What can hang from each mark:
ropi: komizib lobelo
fozul: kibi luva sadep
mubib: nikud
kizo: luva mazip
toso: nifak
komizib: kibi ropi
mosu: fozul
luva: fedav
kibi: komizib lobelo toso
mazip: kizo
nikud: mosu

Each row was made from one small tree. The marks that hang from a mark follow it in brackets, in alphabetical order. Every link used is in the known rows. Write each row's tree.
Known rows:
komizib(ropi(lobelo)): [  9   0   7 -14   2  29  19   4   5  27   3  -1   1   1  -4  -4  12  -5
 -16   8  -4   3 -16   5   9  -5]
nikud(mosu(fozul(luva))): [-18  -9  24  -1  13  20  20   3 -16  55  -8   9  27   0  11 -32   6   1
  13   6 -29   8   4  -1 -17 -22]
kizo(luva(fedav)): [ -4   9   7  18  -4   0  -2  44 -27  -8   1  -8   3   0   1  -6  -1  24
  11 -16   0  -4 -28 -25  -8 -25]
fozul(luva): [ -2   4   8   2  -1  13   8  20  -7  -7  -1   4   1   4  -4 -25   5  -2
   3 -15  -8   1  -4   6 -17 -14]
komizib(kibi(toso) ropi): [ 30   7  24 -18   2  -5  13  -6  14  -6  13   3 -39  -8  -3  29  15  13
 -15 -25 -27  28  14   6  -5 -23]
kibi(komizib toso(nifak)): [ 39  -7   7  12  -9 -21  -5 -15  -1 -52   8  16 -35 -17  -8  20   8 -11
   7   8  -4  14   4  15 -13  13]
mubib(nikud(mosu(fozul(luva sadep)))): [-30  -5   8  13  14  22  24 -12 -16  28   6  19  14   8  13 -51   8  -1
  23  -8 -42  15  10  12 -32   4]
kizo(luva mazip): [ -9  -4  12  30  -4  -1   8  33  22 -17 -17  -5  16  -8  13 -12   8  -5
 -20  -1   7  -4   1 -33  -9 -34]
kibi(toso): [  6  19  10  11   0 -10   0  -9   0 -15  -2   2  -8  -4  -1  23   6   2
   5 -26 -10   8   3   3 -10   1]
komizib(kibi(lobelo toso) ropi): [ 32  -1  -8  -5   3 -21  16 -13  12  13   9  -6 -42 -15  -5  39  20  12
  -6  -8 -29  31  -3   8  -5 -22]
ropi(komizib lobelo): [-38  15   5  -2   2  23 -10   3  -1  30   7  -2  -4  10   4 -15  -3 -20
  -5   2  20  12 -40  12  23  -9]
nikud(mosu(fozul(kibi luva sadep))): [-34   0  43   4   0  24  32  22  -9  55  -2  19  29  10   4 -87  13  -2
  19 -20 -49  -7   6  13 -32 -11]
luva(fedav): [ -2   4  -1  -1   3  -3  -6  19 -26   2   2  -4  -2   1  -8   0  -6  24
  10 -11   1  -2 -21   5  -3  -3]
mazip(kizo): [-31   3  -4   1  -5   1  -6 -16  -6  12 -16   1   7   2  -1   3   5   9
   0 -24  -5  -6 -12  -1  -5  -4]
mosu(fozul(kibi sadep)): [-47  -4  33  10 -11   4  15   6  -2  36   0   6  11   4  13 -51   7   2
  21 -26 -26 -14   9  12 -17   3]
nikud(mosu(fozul(kibi luva(fedav)))): [-22   0  42  -2   8  15  21  35 -37  58  -9   8  30   5  -1 -65   2  21
  29 -22 -41  -3 -20  12 -23 -33]
kibi(lobelo toso): [ 11  10 -21  21  -5 -29   2 -18   3   4  -9  -7 -10 -10  -1  35  13  -2
  18  -4  -7   9 -13   7  -9   3]
mosu(fozul(kibi luva(fedav) sadep)): [-47   4  38  12 -12  16  17  47 -34  27   0   4  13   9  -1 -75   9  27
  38 -49 -38 -18 -16  24 -37 -15]
kibi(lobelo toso(nifak)): [ 17   4 -32  17  -6 -30  -5 -22  -1 -37 -16   0 -18 -10  -7  26  11  -4
   8  22  -3  13 -14  12 -11   5]
fozul(kibi(komizib lobelo toso) sadep): [ 17  -1   9  35 -18 -32  19  -7  14   3  14   8 -30 -13  -7 -17  21 -14
  30 -33 -28   5  -5  23 -20  21]
kibi(komizib lobelo toso): [ 36 -15 -10  30  -8 -35   2 -24   1   7  11  -2 -34 -24  -1  40  13  -7
  20 -10 -10  20  -9  13  -9  11]
kibi(komizib(ropi)): [ 37 -27   4  -6  -3   0  24  -2   5   4  30  11 -28 -21  -6   5  15  -2
  -8   0  -9  17  16   6  -1   7]
ropi(komizib(kibi(toso)) lobelo): [-18  28  33  -6   5  12 -20  -5  11  25  12  -4 -30   7   3  10   1 -15
  -6 -23  -3  32 -36  19  22 -30]
fozul(kibi(komizib toso(nifak))): [ 36  -1  31  14 -13 -21   4  -7   5 -56   6  20 -33 -12  -9 -17   9 -14
  12  -8 -16  10   4  22 -11   7]

Write each row's tree:
[-33  12  -1  14  -5   3  -8  27 -35   4 -17  -5  11   0   1  -3   2  31
  10 -42  -7  -5 -33 -25 -16 -29]
mazip(kizo(luva(fedav)))
[ 33   8  24 -27   3  13   7 -10  10 -14   2   5 -33  -2 -11  18  13  -1
 -17  15 -17  22 -22  15   5 -25]
komizib(kibi(toso(nifak)) ropi(lobelo))
[ 33 -18  17 -11   1  22  24  -4   9  28  24   6 -20 -15  -4  -3  16  -9
  -9   9  -1  15 -12  11  10   2]
kibi(komizib(ropi(lobelo)))
[ 27  13  34 -21   8  15  11  -3  14  25  10  -2 -28  -3  -3  22  16   4
 -18 -16 -24  22 -16  11   9 -29]
komizib(kibi(toso) ropi(lobelo))
[-22 -14 -19  -6   0 -11 -16  -6   9  31  14  -9 -39  -4   0   7   0  -6
   5   6   2  32 -29  13  16 -25]
ropi(komizib(kibi(lobelo)))
[-33 -22   1  19  -9 -14  11 -12  -7  56 -19 -13   7  -6  14 -19  10   8
  32   4 -19  -1 -11  10  -5 -15]
mosu(fozul(kibi(lobelo)))
[-37  -5  39   9  -9  14  15  20 -13  27 -18   3  12   2  10 -58  10   3
  22 -32 -24  -7   4  14 -21 -29]
mosu(fozul(kibi luva))
[ 54 -24 -27  10 -10 -33  17 -21   5 -33  13  12 -50 -30 -11  32  24  -6
   1  21 -15  30   1  17 -14  16]
kibi(komizib(ropi) lobelo toso(nifak))
[ 45  -8  17  -3  -4   6  15 -15   5 -24  15  15 -34 -18  -7  14  19 -15
 -10  18  -8  23 -11  22  -4   7]
kibi(komizib(ropi(lobelo)) toso(nifak))
[ 46 -15 -16  18  -5 -32  23 -19   7   5  17   2 -41 -29  -4  38  25   0
   3  -8 -18  30   4  12 -14  11]
kibi(komizib(ropi) lobelo toso)
[ 43 -10 -19 -10  -4 -23  11 -16   8 -27  -1   2 -47 -17 -10  33  20   6
  -9  21 -28  31  -3  14  -7 -18]
komizib(kibi(lobelo toso(nifak)) ropi)
[-15  15   6   2  -6  14  13  46 -29 -11  14   7   1   7 -18 -44   2  21
  17 -38 -18 -11 -19  16 -33  -2]
fozul(luva(fedav) sadep)
[ 49 -10   5   0  -6 -17  19 -12   5 -53  16  19 -47 -22  -9  21  20  -7
  -5   2 -16  28  15  14 -16  12]
kibi(komizib(ropi) toso(nifak))
[ -7   4 -18  -2  -5 -26 -22 -12   3 -25   4   0 -55  -8  -6  21   4  -9
   2  13  -4  39 -24  22   6 -20]
ropi(komizib(kibi(lobelo toso(nifak))))
[-21  -9   6   9  20  18  15 -19 -20  31  -5  14  10  -1  16 -32   3   3
  17   4 -35  22   8   6 -24 -13]
mubib(nikud(mosu(fozul(luva))))
[ 41 -18 -21  26 -12 -39  -2 -25   0 -34   3   5 -43 -25  -8  31  12  -9
  17  20  -7  22 -10  19 -15  13]
kibi(komizib lobelo toso(nifak))
[ 38   1  26   5   2   9  18 -11   8  18  21   7 -26 -18  -4  21  20  -8
  -5 -15 -12  24 -13  15   0   3]
kibi(komizib(ropi(lobelo)) toso)
[ 28 -22 -18 -15   1  -8  19  -8  12  29  11  -8 -36 -12  -4  18  14  14
  -8  16 -16  23  -5   4   5 -23]
komizib(kibi(lobelo) ropi)
[ 21  -7  23 -32   6  28  13   2   9  39  14  -3 -21   1  -3   1   8   5
 -20  10 -14  16 -19   6  16 -31]
komizib(kibi ropi(lobelo))
[-13   9  -9   8   1 -25 -15 -13  10  14  12  -8 -46  -6   1  28   7  -5
   3 -18 -10  38 -22  16   9 -21]
ropi(komizib(kibi(lobelo toso)))
